Each row was made from one path, in order. Every step used is in the known rows, and no mark comes twice. Write each row's path.
Known rows:
semed-tafol-pazeg: [-1.50  3.31 -1.83 -3.13  1.98  0.12  3.20  0.95 -2.78 -0.41 -3.54  1.51
 -0.73 -1.85  0.76 -1.68 -0.54  3.45 -3.32 -0.78 -5.81  0.08  1.32]
pazeg-tafol-zamak-bosi-numob-zezod: [ 2.67 -3.52  0.57  2.99  2.07  1.40  1.49 -1.09 -1.99 -0.91 -2.46 -0.06
 -1.42  0.43 -0.83  1.77  3.40  0.64 -0.82 -2.07  0.27 -2.83  1.29]
semed-tafol-pazeg-sunim: [-1.68  3.52 -1.28 -1.85  0.80  1.42  2.60  0.16 -3.86  0.19 -3.96  0.00
 -3.00 -2.67 -0.51 -1.05 -0.17  4.08 -2.49 -0.64 -6.13 -0.76  1.32]
deroz-bosi-zokug-sunim-pazeg-tafol: [-2.29  1.44 -2.37 -0.90 -1.77 -1.06 -0.32  0.52 -1.57 -0.54  1.64 -1.12
 -1.03 -0.79  0.66  1.05  0.19 -3.08  0.77 -0.49  3.14  4.66 -1.02]
numob-bosi: [-0.01 -2.85 -0.86  0.16  2.19 -1.51 -1.90 -1.40  4.89 -4.40 -3.60  1.58
  4.50  0.91 -1.16 -0.44 -0.13 -2.36  0.42  0.68  2.02  2.03  1.54]
zamak-bosi-zokug-sunim-pazeg-tafol: [-1.27  0.33  2.12 -2.70 -2.62 -0.27 -5.17  1.55 -1.92 -0.37  1.94  0.53
 -3.32 -0.83 -0.42  2.90  0.18 -4.51  2.20 -0.51  1.19  0.68  0.49]
zokug-sunim-pazeg-tafol-semed: [-3.88  3.04 -0.06 -1.37 -2.65  1.65  3.77 -0.52 -1.74  3.39 -1.11 -1.68
 -4.91  0.23  1.37 -0.64  0.07  4.25 -0.88  0.32 -0.90 -1.86  1.00]
tafol-zamak-bosi-numob-zezod: [ 5.14 -6.88  1.78  1.71  3.65 -1.52 -0.37 -1.35  1.40 -3.43 -1.50  2.51
  1.94 -1.25 -1.65  1.42  2.00 -2.94  1.46  0.22 -3.41 -2.33  0.11]
zokug-sunim: [-2.62  1.14  0.15 -1.73 -0.77  3.01  0.87 -0.57 -0.12 -1.09 -6.75 -1.66
 -0.90  0.25 -1.24 -1.28  1.04  3.00  1.29  0.13 -1.76 -1.54  1.06]
sunim-pazeg: [-0.04  2.10 -1.05 -2.23  3.26 -1.77  1.35 -0.38  1.39 -2.15  1.41  2.14
 -0.60  2.41  1.59 -1.83 -2.81  0.88 -1.70  0.58 -0.46  0.04 -0.09]
numob-bosi-zokug-sunim: [-1.62 -1.96  0.45 -0.42 -2.25 -0.33 -3.85  0.13  2.80 -2.49  0.82 -0.43
  2.65 -1.40 -1.71 -0.02  0.27 -4.80  1.64  0.10  4.23  2.46 -0.57]
sunim-zokug-bosi: [-0.95 -0.01  0.54 -0.28 -1.45 -1.35  0.72  1.01  0.57  3.37 -0.18  1.82
  5.43  1.27  3.61  0.26 -1.78  0.74  0.24  0.72 -2.17  1.52 -1.75]
tafol-pazeg-sunim-zokug-bosi-numob: [ 0.69 -0.02  0.06  1.90 -0.74 -1.57  3.63 -0.69 -1.62  3.57  4.49  0.25
 -2.06 -1.53 -1.91  0.18 -1.49  2.60  0.11  1.41 -3.17 -0.58 -0.32]
sunim-zokug: [-0.57  1.34  0.85 -1.12  1.59  0.18  1.52  1.71  0.23 -1.86  0.31  1.29
  4.87  1.60  3.14 -1.64 -2.27  0.89 -1.11  0.65 -0.08  0.58 -2.80]
zokug-bosi-numob-zezod: [ 3.47 -5.95 -0.49  2.66  0.34 -0.52 -4.13 -0.73  1.14  5.02 -3.20 -0.42
  2.16  1.93 -1.56  1.16  1.90  1.45  1.38  0.31 -0.38  0.31  3.55]
numob-zezod: [ 3.92 -2.98  0.90 -0.66  5.07  1.88 -2.06  0.98  1.74 -3.58 -4.53 -0.94
  0.77  2.51 -0.82 -3.17  0.45  2.33 -1.45 -0.31  1.96 -0.47  0.96]
pazeg-sunim: [ 0.04  1.45  0.39  1.95  2.07  3.62  0.23 -2.09 -0.71 -4.00 -6.61 -2.01
 -2.16 -0.41 -3.53 -1.07  0.11  3.00  0.86  0.25 -1.39 -2.34  0.39]
zezod-numob-bosi-zokug-sunim-pazeg-tafol-zamak: [ 3.29 -1.57 -0.65  2.11  0.10 -0.71 -2.28 -0.32  2.49  0.47  1.31  0.02
  2.99  0.73  0.69  2.17  2.21 -2.54  0.90 -0.65  0.56 -0.15  0.13]
bosi-zokug: [ 0.31  2.21  0.58 -0.73  1.55  1.03 -0.81  1.86 -0.42 -5.24  1.36  0.10
  2.20 -1.33 -1.48 -2.48 -1.21 -2.76 -0.60 -0.95  3.05  0.74 -3.11]
bosi-zokug-sunim-pazeg: [-2.10  2.81  1.00 -2.30 -2.68  1.22 -1.31  1.80 -1.62 -0.88  4.09 -1.30
 -1.75 -1.55 -0.51 -1.53 -1.17 -2.27  0.58 -0.57  2.50  0.32 -2.80]
tafol-pazeg-sunim-zokug: [-0.07  2.14  0.25  0.42  0.83 -0.94  5.32 -0.29 -1.32  0.03  3.60  0.55
 -2.20 -1.60 -1.46 -1.27 -2.40  2.80 -0.78  1.18 -3.19 -0.83 -1.55]
zezod-numob-bosi-zokug: [ 4.44 -1.52 -0.88  1.69  2.92 -0.80 -4.34  0.42  4.13 -2.76 -1.36  0.69
  5.99  1.51 -0.32  0.99  1.35 -2.85  0.89 -0.12  1.34  1.04  0.68]

Write each row's path:
[-2.57  3.26  0.81 -1.63 -3.33  2.00 -0.72  1.74 -2.77  0.18  4.18 -1.96
 -2.92 -1.22 -0.28 -0.96 -0.46 -1.58  0.03 -1.28  3.42 -0.03 -2.54]
bosi-zokug-sunim-pazeg-tafol
[-2.76  3.80  1.11 -1.08 -3.41  1.42  1.42  1.78 -2.59  0.97  4.69 -1.83
 -2.97 -2.45  0.24 -1.42 -0.88 -0.80 -0.82 -0.54  2.75 -0.26 -2.66]
bosi-zokug-sunim-pazeg-tafol-semed
[ 4.47 -2.13 -1.49  1.77  4.29 -0.92 -3.19 -0.70  5.05 -2.73 -4.85  1.15
  6.08  2.80 -0.06  1.06  1.62 -0.68  0.75  0.36 -0.53  0.40  2.46]
zezod-numob-bosi
[ 1.27 -2.35  2.06 -0.70 -0.16 -2.19  1.35 -0.56  0.49 -3.03  1.78  2.95
  0.30 -3.35 -0.18  1.43  0.17 -4.95  1.85 -0.14 -4.28 -1.51 -2.65]
tafol-zamak-bosi-zokug-sunim-pazeg
[-1.84  0.92 -2.13 -1.57 -1.11 -1.76 -0.90  0.63 -0.39 -1.49  1.48 -0.41
  0.10 -1.19  0.54  0.53 -0.53 -3.74  1.31  0.31  2.25  4.98 -1.38]
deroz-bosi-zokug-sunim-pazeg
[-2.94  1.88 -0.08 -2.87 -1.58  1.11  0.76 -0.43 -0.19  0.97 -1.74 -0.91
 -3.14  1.01  0.53 -0.97 -0.54  2.43  0.74  0.56 -1.55 -1.10  0.73]
zokug-sunim-pazeg
[ 1.61 -3.47  1.02  1.16 -1.19 -0.78 -2.42  1.42 -0.01  5.33  1.93  0.29
  4.62  2.07  2.79  0.78 -0.48  0.72  0.40  0.88  0.28  1.15 -0.58]
sunim-zokug-bosi-numob-zezod
[-1.13  3.08 -1.46 -0.88  1.86 -0.25  2.50 -0.55 -1.06 -0.08  1.59  0.82
 -3.00  2.94  1.96 -0.74 -1.40  2.35 -2.72 -0.95  1.42 -0.77  0.62]
sunim-pazeg-tafol
[-1.47  3.45 -0.67  2.46  2.29  1.83  7.62 -0.52 -1.59 -0.45 -4.44 -0.54
 -1.06 -0.37  0.69 -1.76  0.59  5.37 -4.18 -0.53  0.45 -2.07  1.13]
pazeg-tafol-semed
[ 1.76 -3.97 -1.22  2.64  0.06 -1.01 -2.35 -1.44  1.05  4.27 -3.85  0.62
  2.98  1.28 -1.60  1.50  1.44  1.14  1.62  0.48 -1.75  0.23  3.26]
zokug-bosi-numob
[-2.40 -0.64  0.44  0.26 -3.42 -1.04 -1.14  0.14  1.72  0.56  3.86 -0.63
  0.35 -1.96 -0.15  0.20 -0.22 -3.68 -0.06  0.35  4.56  2.13 -0.56]
numob-bosi-zokug-sunim-pazeg-tafol-semed
[-1.96 -0.65  0.44 -0.75 -2.98  1.09  0.19 -1.06 -2.21  3.47  0.29 -1.24
 -4.99  0.50  0.26  1.92  1.61  1.26  1.25 -0.20 -1.02 -2.29  1.59]
zokug-sunim-pazeg-tafol-zamak-bosi-numob
[ 1.85 -1.44  0.62  1.85 -0.43 -1.18  2.46 -0.27 -1.57  4.16  4.93 -0.48
 -2.62 -1.07 -1.92 -0.10 -1.14  2.80 -0.11  1.33 -2.21 -0.51 -0.15]
tafol-pazeg-sunim-zokug-bosi-numob-zezod
[-1.42  3.82 -1.02 -0.13  1.73 -1.08  5.60 -0.44 -0.85  1.17  2.37  1.03
 -3.13  1.19  2.77 -1.47 -2.00  3.48 -3.99  0.18  0.42 -1.00  0.39]
sunim-pazeg-tafol-semed
[ 2.46 -0.13 -0.58  2.00 -0.06 -0.82 -1.80  0.34  2.44  1.59  1.30 -0.37
  2.38  0.52  1.15  1.59  1.42 -1.16 -0.02  0.18  1.39  0.39  0.91]
zezod-numob-bosi-zokug-sunim-pazeg-tafol-semed
[ 1.20 -2.21  1.78  3.20 -1.79  2.61 -2.78 -0.63 -1.71  3.52 -1.16 -2.76
 -0.86  0.23 -0.87  0.99  0.32  2.33  1.70  0.82 -0.37 -1.03 -0.21]
pazeg-sunim-zokug-bosi-numob-zezod
[-1.78 -1.59  0.35 -1.00 -2.64 -1.24 -3.87  0.18  2.67 -1.38  3.36 -0.05
  1.60 -1.03 -0.80  0.23 -0.52 -5.15  1.38  0.34  4.33  2.71 -0.73]
numob-bosi-zokug-sunim-pazeg
[-2.89  0.81  0.49 -1.76 -3.01  0.97  1.46 -1.02 -1.78  2.55 -0.95 -0.70
 -4.88  0.23  0.96  1.34  0.99  1.40  0.99 -0.41 -2.08 -1.98  0.88]
zokug-sunim-pazeg-tafol-zamak-bosi
[ 3.34 -1.46 -0.59  1.36  1.06 -0.12 -4.52  0.36  3.50 -1.35 -1.73 -0.31
  4.68  1.04 -0.41  1.34  1.89 -2.35  1.63 -0.08  1.04  0.71  0.95]
zezod-numob-bosi-zokug-sunim
[-0.06  1.34 -0.07 -0.50  0.39 -1.65  2.28 -0.34 -1.46 -0.18  4.98  1.92
 -3.03  0.37  1.92  0.79 -0.90 -1.43 -1.55 -1.23  0.22 -0.89 -1.32]
sunim-pazeg-tafol-zamak-bosi-zokug
